Each row comes from the steps of one walk. Every step used is in the known rows, and no mark comes twice. Write the walk behind each row, first mark first.
Known rows
X U G: [  6  15  20 -14  -3  -9  14  -3  -7 -21  19   6  26  -5  13 -16   5  12
 -18   4  -1 -12 -11   6  -4   5  16  14   9]
R D V A Y U: [  8   7  23  -2  -8 -23 -10 -16  12   5  -6   3  30  -6  14   0 -14   9
  -6   6   1  -7   7 -16  -8  14   0  16  11]
Q V A Y U G T: [ 14  -2   9  -2 -21 -21  14 -13   1 -10 -11  -1  17   5   8  -7   7   6
 -10  11  20 -10  -9   7 -19   2   7  -3  22]
U X: [ 19  -4 -11  -4  -6  -5  33  -6   2  -3  21  11   8   2   7  -6  -1  12
 -20 -14  -8   4  25   6 -13  17  14  20   8]
R D V: [ -5  -3  -3 -33  10 -29  31  18  20  -7  12  31  24  16  18 -22  -7   4
 -12  12   8 -12  14   5  -9   6  -1  16   4]
Y A V Q: [  2   2   4 -25 -23 -24  11  20   3  11  22  23   0  -8   2 -12  -5 -10
 -19 -10 -11  -3  18   7  10  20  -7  18   2]
T G U Y A V M: [ -5   8  13 -34 -19 -36   5  -6  11  20   0  -1  -6 -11  -1  -6   0 -21
 -30   6   0  -2  11   3  -2  16  -9   4   0]
G U Y: [ -4 -10  22 -11  -4 -19   3 -14  -1 -16   4  -5  -1   9  11  -4 -14  -3
  -3   0  12   2   8 -16 -22  21  26  14  -2]
X U: [  5  10  13 -16   4  -9  18  10  -3 -12  20  11  18  -7  20  -4   4  12
 -15  -3  -2  -5  14  -1  -1  -1  22  27  16]
D V: [ -5   2  -9 -33  13 -19  20  24  18  -5  10  27  15   6  24 -25   1  -3
 -10   5   9 -13  16   5 -12  17  12  13  -4]
X A Y U: [ 15  14  21  -4  -8 -12 -10 -13   4  -1  -4 -10  34  -8  17   2  -6  -3
  -8  -3  -5  -7   5 -22  -8   6  13  28   8]
V M: [  5  -2  -1 -25 -17 -37  17   4   8  26  17   8   2  -7  -6 -10  10  -5
 -34 -13  -1  -1   6   5 -17  10  -4   2   2]
R D: [  9  -7   7 -13 -11 -31  33  -3  10   0  18  22  32  14  -1 -11  -6   9
 -14  -2  -1  -6   5   0 -10  -9  -2  22  16]
X A V: [  0  16  -2 -30  -4 -14  15  16  10  -8   9  10  11   5  18 -19   8 -24
 -14  10   1  -7  16   2   4   0  11  33  -1]
G U: [ -9   1  18  -3   5 -19  11  -2   4  -3   3   4   9   1  12 -10   0  -5
  -5   3   6 -12  15  -7 -13  16  18  20   8]
X A Y: [ 13  15  14 -16 -15 -11   0  -8   5  -8   6  -4  20   6  21  -2  -1 -16
  -9  -1   8  -4   7 -16 -20  -4  17  30  -5]
M V A Y: [  3   8  13 -11 -17 -16 -12 -14   7   6   4   6  10   2  21  -7  -9  -3
  -5   0  15 -12   9  -6 -27  16   7  12  -6]
M V A: [ -1  14   3  -6 -19 -22  -2  -2   0  21   5  21   1  -9  16 -23  -2   9
  -9  -6   6 -17  10  14 -17  21  -2  13   0]
V A Y U G T: [ 14   1  14   0 -25 -21  13 -13   0 -10  -9  -1  19   4   1  -8   8   6
 -13   9  18  -5  -8   3 -18   2   3   1  22]
T G: [  6  16   8 -22 -19 -10  16  -1   7   9  -2  15  35 -12   2 -21   9  -2
 -19 -14  11 -18   4  15 -11   6  11  12   4]
X U Y A V: [  4  10   9 -29  -5 -14   6   0   8 -11  10   7   5  -2  18  -7  -6 -20
  -7  11  -6   1  17  -8   7  10  13  26   6]
M V A Y U G T: [  9   1  13  -5 -23 -20   9 -11  -1 -10 -12  -2  18   7   7 -10   5   7
 -13  11  19 -14  -7   7 -20   6   1  -2  19]
R D V A Y U G T: [  9  -1  15  -6 -20 -28  19  -9   6 -15 -11   5  23  11   4  -9   2   9
 -13  18  19  -7  -7   5 -16   0  -4   0  23]
V A Y: [ 11   8  15  -2 -21 -19  -8 -16   9   6   7   6  10  -2  13  -4  -5  -3
  -6  -3  14  -2   6 -10 -25  11  10  17  -2]
X A Y U G T: [ 15   4  12  -6 -22 -17  17  -8  -1 -18  -9  -6  24   8   6  -6  11   0
 -14  10  15  -6  -8   0 -16  -5   7   8  20]
M V Q P: [ -1 -11   1 -21 -16  -2  19  23  -1   4  12  25  -3  10  22 -17   2 -13
  -4  -6  -9 -23  15  13 -12  13   2  -9  -9]

Which walk is each row?
[ 22  22   2  -1 -12  -6  19  -4  -6  -2   5  -1  14  -7  15  -5   1   6
 -20  -7 -15   4  17  -2  -1   2   8  41   8]
Y U X A
[ -4   3   9 -32 -15 -38   5  -4  12  18   6  -1 -11  -7   0  -3   0 -21
 -26   6  -3   2  13  -3  -4  16  -7   6   0]
G U Y A V M
[ 14  -3   7  -6 -19 -20  24  -5   1 -13  -5   1  24   6  -1 -11  12   5
 -15   6  13  -8  -7   6 -15   1   7   1  24]
Y U G T
[ 12  -5   1 -11 -21 -19  32   0   1 -15   2   7  18  12  -1 -15  15   0
 -16   5  18  -7  -6  11 -20  -3   8   1  19]
U G T
[ 13   6  19   3  -8 -18 -16 -19   8   9  -5  -3  24 -12  17   1 -10   5
  -3  -1   1 -10   4 -13 -11  17  12  14   9]
Q V A Y U
[  1   1  13 -27 -22 -19   8  17  -2   0  20  17  -5  -8   6  -6 -10  -5
 -18  -6 -10   2  18   3  12  19  -1  19   3]
X U Y A V Q
[  4  -8 -10 -29  -7 -37  18   5   9  27  13   9  -3  -5   8 -10   7  -6
 -27  -8   3 -11   5  13 -19   9   2  -4   1]
Q V M
[ 12  19  25  -7 -11 -12  -5 -20  -1 -12   2  -9  36  -6  10 -12  -2   2
 -13   5  -3 -13 -16  -8  -9  11   9  14   3]
X A Y U G
[ -1 -10  -1 -22 -10  -6  25  29   8   0  14  31  -6  10  22 -19   4 -14
  -5   0  -6 -15  16  10  -7  12   3  -7  -9]
D V Q P
[  5  15  -2 -21  -3  -8  16   7   7  -9   6   4  10   3  18 -12   2 -13
 -17  10  -8  -2  22   2   9   7   9  34   3]
Y U X A V
[ -3  -7   2 -28 -18 -22  15  26   3   5  25  24   2   0   1 -17  -2  -6
 -22 -11  -3  -5  17  10   6  21  -2  12  -1]
A V Q
[ 22  -2   4   3  -4  -3  13 -19   2  -5   9  -3  19  -2  10   7 -10  14
 -16  -9 -11   3  23  -9 -10  21  13  19  11]
A Y U X
[ 21  -1  -2   4  -4  -4  22 -12   1  -1  11   3  18  -6   6   0  -6  18
 -19 -12 -15   3  24  -2  -5  22  11  20  14]
Y U X
[ 14   9  23   6 -13 -18 -17 -20   7   9  -4  -3  27 -13  11   1  -8   6
  -6  -4   1  -6   5 -17 -10  17   8  18   9]
V A Y U
[  1   5   8 -36 -15 -34   8   1   8  15  12   2  -8 -10   3  -1   1 -15
 -30   4  -6   5  13  -1   0  10  -5   9   2]
X U Y A V M
[ 14  -4  11  -7 -19 -18  17  -9   1 -17  -6  -3  25   9   2  -7   9   3
 -13   8  16  -7  -7   1 -18   0   8   1  21]
A Y U G T
[  3  -7  11 -22 -18  -2  17  17   0  -7  13  18 -12   5  21  -6  -1 -21
  -2   4 -13  -7  18   3   3   8   6   1  -4]
X U Y A V Q P
[  2   2   3 -35 -19 -37   8  -2  12  20  11   3  -8  -7  -1  -5   2 -20
 -30   1  -5   4  12  -1  -5  14  -8   6  -1]
U Y A V M
[ 10  12  18  -5  -6 -15   3 -14  -1  -6   8   1  35  -9   4 -18   2   9
 -14  -1  -5 -15 -15   0  -6  16   9   8   8]
Y U G
[ 18  13   9 -12 -15  -4   8 -13   3 -12   8  -6  15   7  20   3  -5  -8
 -14  -2   4   3  14 -13 -19   1  16  32  -4]
U X A Y
[ 10  16  26   0 -14 -15  -9 -24   0  -5   3  -3  31 -10   7 -12  -3   9
 -11   3   0 -13 -17  -5 -11  18   6   7   5]
V A Y U G
[ 13   3  19  -5  -4 -14 -10 -15   9   0  -1  -5  35  -6  11   2  -7   1
  -8  -5  -2  -9   6 -21 -11  13  15  17   9]
A Y U
[  9  12  22  -2  -9 -16  -9 -24   1  -4   2  -4  29  -9  13 -12  -5   7
  -8   7   2 -17 -17  -1 -11  18   9   4   4]
Q V A Y U G
[ 11  12  23  -7  -8 -13  -5 -21   1 -11   4  -5  38  -4   8 -12  -2   5
 -12   3  -1 -14 -15  -8 -11  16  11   7   4]
A Y U G
[ 11   0   9 -12 -15 -15  31   2  -4 -23   4   5  17   9   5 -10  14   8
 -18   9  16  -6  -4  10 -14  -7  11   5  25]
X U G T
